Every row comes from one small tree of marks. The marks that hang from a mark follow it in brackets, in alphabetical order. Every link used is in the known rows. Which tree was each row made from?
Known rows
H(B(C(R(S)) J)): [ 1.917 -0.786  0.100 -1.322  3.253  0.097 -0.111  0.549 -1.022 -0.902
 -0.910 -1.008 -0.618  5.776 -0.350  0.890 -2.893 -2.200  2.146  4.045
 -0.129]
R(H): [ 0.808  0.738  0.173  1.098  1.156  0.203  0.084 -0.886 -0.180  0.529
 -0.740 -1.706  0.065 -0.324 -0.121  0.793 -1.516 -0.804  1.255 -1.063
  0.639]
S(B(C(R(H)) J)): [ 1.122 -0.025  0.595  2.159  2.315  0.957  0.410 -3.221 -0.169 -0.308
 -0.946 -1.267 -1.208 -0.963 -1.174  1.374 -3.673 -1.844  2.369  1.783
 -0.322]
H(B(J) R(C S)): [ 1.337  1.939  0.364 -5.314  3.785 -0.949 -0.031  0.895 -1.828 -0.882
 -0.903  1.262  0.134  2.498  1.051  0.712 -0.101 -1.738  2.617  3.960
  0.671]
J(B(S)): [ 0.544  1.301  0.722 -0.256  0.267 -0.170 -1.461 -0.089 -0.708 -0.375
 -0.527 -0.489  0.200  1.472  0.770  0.419 -1.181  0.308  1.205  0.523
  0.607]
X(B): [ 0.612  0.993  0.185 -2.535 -0.972 -0.253  0.027  1.089 -0.454  0.206
 -0.541 -0.488  0.250 -1.689 -2.009  0.389 -1.050 -0.718  1.066  1.504
  0.084]
B(C(R(H)) J S): [-0.243 -0.649  0.637  2.234  1.449  0.669 -0.789 -2.186 -0.227 -0.925
 -0.986 -1.179 -1.157 -2.077 -0.793  1.319 -2.682 -0.814  2.758  2.365
  0.126]
B(C J): [ 0.818  0.335  0.038 -2.866  1.813  0.057  1.950  0.514 -0.417 -0.384
 -0.612 -0.181 -0.560 -0.604 -0.069  0.495 -1.510 -1.125  1.581  4.445
 -0.637]
H(R(C)): [ 0.754  2.120  0.244 -5.751  1.019 -0.892  0.037  0.750 -1.206 -0.130
 -0.807  1.006  0.216 -2.733 -0.088  0.380  0.307 -0.374  2.604 -0.462
 -0.007]
C(R(H S)): [ 1.134 -0.286  0.270  2.858  1.193  0.379 -1.676 -1.492 -0.885  0.412
 -0.926 -1.962 -0.033  4.087 -1.917  1.069 -2.471 -1.118  2.170 -1.399
  0.745]
J(B(C)): [ 2.139  0.777  0.281 -2.980  0.470  0.347  0.729  0.547 -0.472 -0.140
 -0.639 -0.701 -0.721  3.483  0.328  0.379 -1.812 -0.410  0.922  2.228
 -0.828]
J(B(C(R(H)) S)): [ 1.020 -0.195  0.887  2.736  0.142  0.931 -2.159 -2.077 -0.321 -0.691
 -1.016 -1.602 -1.536  1.897 -0.326  1.199 -3.113 -0.141  2.170  0.192
 -0.031]
J(B): [ 1.236  1.236  0.348 -0.638  0.984 -0.074  0.023  0.708 -0.546 -0.138
 -0.519 -0.695  0.212  3.630  0.466  0.340 -1.721 -0.765  0.885  0.970
  0.275]
B(C(R(H)) S): [ 0.540 -0.606  0.556  1.602  0.171  0.617 -1.814 -2.135 -0.351 -0.118
 -1.062 -1.812 -1.096 -1.705 -1.038  1.087 -2.621  0.001  2.438 -0.960
 -0.017]
X(B(C S) R(H)): [ 0.203  0.421  0.722 -0.533 -1.756  0.552  0.089 -2.011 -0.424 -0.285
 -0.930 -0.717 -0.165 -3.093 -2.637  0.553 -1.063  0.073  3.387  3.366
 -0.235]
H(B(J S) R): [ 0.776  2.261  0.604 -0.013  3.171 -0.744 -1.560  0.276 -0.846 -1.139
 -0.736  0.101  0.688 -2.414  2.557  0.568 -0.281 -0.950  2.989  2.614
  1.556]
X(B(J) R(C S)): [-0.937  0.364  0.359 -5.313  0.003 -0.661  2.442  0.252 -1.592 -0.969
 -0.554  1.165  0.730  1.881 -3.908  0.363 -0.295 -1.602  3.328  7.469
 -0.317]
B(C(R(S)) J): [ 1.131 -0.747  0.070 -1.101  1.992  0.300  0.424 -0.133 -1.036 -0.326
 -0.916 -0.547 -0.566  3.877 -1.822  0.725 -2.333 -1.510  2.495  3.970
 -0.560]
S(B(C J)): [ 1.545  1.241  0.451 -2.903  2.091  0.267  1.735 -1.389 -0.538 -0.011
 -0.596 -0.128 -0.482 -1.268 -0.043  0.567 -2.028 -1.162  1.442  3.449
 -0.749]
R(C H(B(J)) S): [ 0.344  0.417  0.315 -3.311  3.912 -0.328  0.896 -0.577 -1.322 -0.882
 -0.686 -0.521 -0.561  4.238  0.582  1.260 -1.678 -2.005  1.192  3.464
  0.805]
X(B(S) R(H)): [-0.784  0.788  0.732  1.683 -1.426  0.182 -0.370 -1.900 -0.426 -0.498
 -0.681 -1.046  0.796 -2.962 -2.518  0.566 -0.727 -0.207  3.300  2.427
  0.860]
X(B R(C H S)): [-0.264  0.425  0.474 -3.576 -0.877 -0.102  1.082 -1.297 -1.446 -0.287
 -0.741 -0.110  0.326  1.883 -3.998  0.656 -0.689 -0.933  3.123  3.472
 -0.026]

Write each row's tree
[ 3.145  1.826  0.096 -3.197  2.181 -0.332 -0.343  0.999 -0.693 -0.172
 -1.070 -0.486 -0.178 -0.174  1.760  0.400 -0.721 -0.939  2.353  0.730
 -0.033] => H(B(C) R)
[ 1.481  2.078  0.314 -5.922  1.203 -0.851 -0.620  0.350 -1.925  0.180
 -0.917  1.114  0.340  0.898 -0.621  0.335  0.452 -0.232  2.674  0.060
  0.064] => H(R(C S))
[ 0.480  1.298  0.676 -5.534  2.534 -0.587  1.125 -1.380 -1.802 -0.097
 -0.428  0.868 -0.141  1.483 -1.044  0.740 -1.132 -1.182  1.436  2.599
 -0.119] => R(C S(B(J)))
[ 1.299  1.960  0.199 -5.724  2.303 -1.137 -0.263  1.447 -1.188 -0.530
 -0.800  0.514  0.085 -0.926  1.321  0.521 -0.284 -1.080  2.340 -0.282
  0.444] => H(B R(C))
[ 0.736  2.075  0.607 -5.308  1.744 -1.137 -1.874  0.580 -1.334 -0.973
 -0.821  0.590  0.205 -2.837  1.754  0.533  0.104 -0.145  2.554 -0.730
  0.843] => H(B(S) R(C))
[ 2.315  0.038  0.084 -0.252  2.311  0.458  0.878 -1.228 -0.893 -0.156
 -1.055 -1.867  0.217  6.182 -0.194  0.652 -1.802 -1.302  3.070  2.544
  0.092] => X(R(H(B(C)) S))
[ 2.130  0.274  0.233 -1.156  3.717  0.420  0.608 -0.819 -0.826 -0.478
 -1.008 -1.293 -0.840  4.847  0.977  1.171 -1.980 -1.793  1.411  4.570
  0.210] => R(H(B(C J)) S)
[ 1.412  2.341  0.524 -0.823  1.937 -0.742 -2.554  0.370 -0.933 -0.433
 -0.856 -0.492  0.836 -2.120  2.342  0.384 -0.091 -0.171  2.654 -1.056
  1.341] => H(B(S) R)
[ 1.013 -0.162  0.755 -0.041 -0.195  0.348 -1.859 -0.413 -0.625 -0.757
 -0.819 -0.931 -0.986  2.038 -0.517  0.650 -2.798  0.087  2.150  0.617
 -0.474] => J(B(C(R) S))
[-0.313  0.411  0.256 -2.770  3.749 -0.487  1.401 -0.263 -0.597 -1.148
 -0.696 -0.600 -0.759  0.397  1.025  1.289 -1.876 -2.103  1.118  2.846
  0.734] => R(C H(B(J)))
[ 1.244 -0.638  0.130  1.232  0.877  0.729 -0.387 -1.230 -0.105  0.062
 -1.043 -1.842 -1.087  0.192 -1.449  1.086 -2.952 -1.052  2.217 -0.756
 -0.376] => B(C(R(H)))
[ 1.150  0.099  0.456 -0.328  1.937  0.399  0.687 -1.578 -0.488 -0.439
 -0.764 -0.623 -0.740 -0.828 -1.297  0.888 -3.173 -1.687  2.284  2.262
 -0.724] => S(B(C(R) J))
[ 1.709  0.507  0.656  3.303  1.490  0.513 -1.722 -3.457 -1.105  0.570
 -0.890 -1.953 -0.059  3.085 -1.797  1.135 -2.829 -1.091  2.035 -2.663
  0.615] => C(R(H S(B)))
[ 2.040  2.053  0.249 -6.124  2.625 -1.122 -0.922  1.047 -1.967 -0.245
 -0.903  0.431  0.362  2.807  0.887  0.526 -0.093 -0.857  2.453  0.095
  0.547] => H(B R(C S))
[ 0.835  0.418  0.475 -2.783  2.715 -0.231  0.116  0.299 -0.586 -1.072
 -0.700 -0.460 -0.583 -0.457  1.778  0.664 -1.507 -0.738  1.574  3.946
  0.166] => H(B(C J S))
[ 0.503 -0.691  0.044 -0.428  1.599  0.249  1.032  0.398 -0.307 -0.816
 -0.830 -0.572 -0.765  0.254 -1.355  0.823 -2.796 -1.612  2.337  3.455
 -0.654] => B(C(R) J)
[ 1.748 -0.203  0.415  2.241  0.738  1.089 -0.649 -1.231 -0.091 -0.240
 -1.001 -1.732 -1.465  3.878 -0.812  1.195 -3.369 -1.010  1.743  0.781
 -0.386] => J(B(C(R(H))))
[ 0.195  0.509  0.483 -2.864  1.202 -0.101  0.340 -0.134 -0.582 -0.650
 -0.681 -0.114 -0.463 -2.492  0.396  0.506 -1.175 -0.036  1.791  3.847
 -0.299] => B(C J S)
[ 1.328  0.976  0.735 -2.435  0.062  0.210 -0.842 -0.194 -0.705 -0.492
 -0.728 -0.556 -0.731  1.392  0.766  0.401 -1.483  0.618  1.332  1.744
 -0.521] => J(B(C S))
[ 0.490  0.412  0.152 -3.649  2.505 -0.524  0.399 -0.136 -0.646 -0.525
 -0.753 -1.162 -0.684  0.829  0.928  1.142 -1.765 -1.279  0.878 -0.897
  0.548] => R(C H(B))
[ 1.176 -0.829 -0.038 -0.889  2.977  0.095  0.751  0.992 -0.344 -1.164
 -0.766 -1.063 -0.772  2.078  0.169  0.979 -3.165 -2.267  2.327  3.308
 -0.154] => H(B(C(R) J))
[ 2.183  1.148  0.664 -0.765  2.519  0.792  0.873 -3.285 -0.946  0.458
 -0.918 -0.940 -0.874  1.988 -0.314  1.065 -2.011 -1.124  1.583  3.383
 -0.311] => R(H S(B(C J)))
[ 0.863 -0.504  0.219  3.667  3.894  0.268 -0.939 -0.948 -0.757 -0.919
 -0.927 -1.961 -0.166  5.670 -0.161  1.452 -2.907 -2.598  2.096  2.220
  1.350] => C(R(H(B(J)) S))
[ 1.378  1.233  0.577  1.985  1.360  0.399  0.438 -3.529 -1.137  0.639
 -0.857 -1.492  1.178  3.507 -1.531  0.546 -1.454 -0.967  3.089  0.347
  0.628] => X(R(H S(B)))
[ 2.141 -0.644  0.038 -1.858  0.694  0.188 -0.708 -0.113 -1.155  0.151
 -0.883 -1.283 -0.505  4.032 -2.083  0.605 -2.348 -0.585  2.257  0.323
 -0.661] => B(C(R(S)))
[ 2.373 -0.175  0.570  1.716  0.980  1.096 -1.283 -1.643 -0.811 -0.167
 -1.136 -1.667 -1.278  7.453 -1.449  1.251 -3.402 -0.914  1.919  1.105
 -0.369] => J(B(C(R(H S))))
[ 0.597  0.145  0.263 -2.703  2.340 -0.400  1.035 -0.966 -1.462 -0.690
 -0.841 -1.103  0.395  5.360 -0.714  0.783 -1.230 -1.416  2.846  1.523
  0.661] => X(R(C H(B) S))
[-0.201  0.746  0.625  1.970  3.369 -0.100 -0.872 -1.225 -0.280 -0.896
 -0.672 -1.442 -0.097 -0.716  2.015  1.186 -1.504 -1.182  1.546  2.111
  1.607] => R(H(B(J S)))
[ 0.987  0.435  0.534  1.476  2.465  0.105 -0.362 -1.837 -1.269 -0.305
 -0.708 -0.618  0.569  2.987 -1.698  0.873 -2.588 -1.779  2.398  1.478
  0.378] => C(R(S(B(J))))
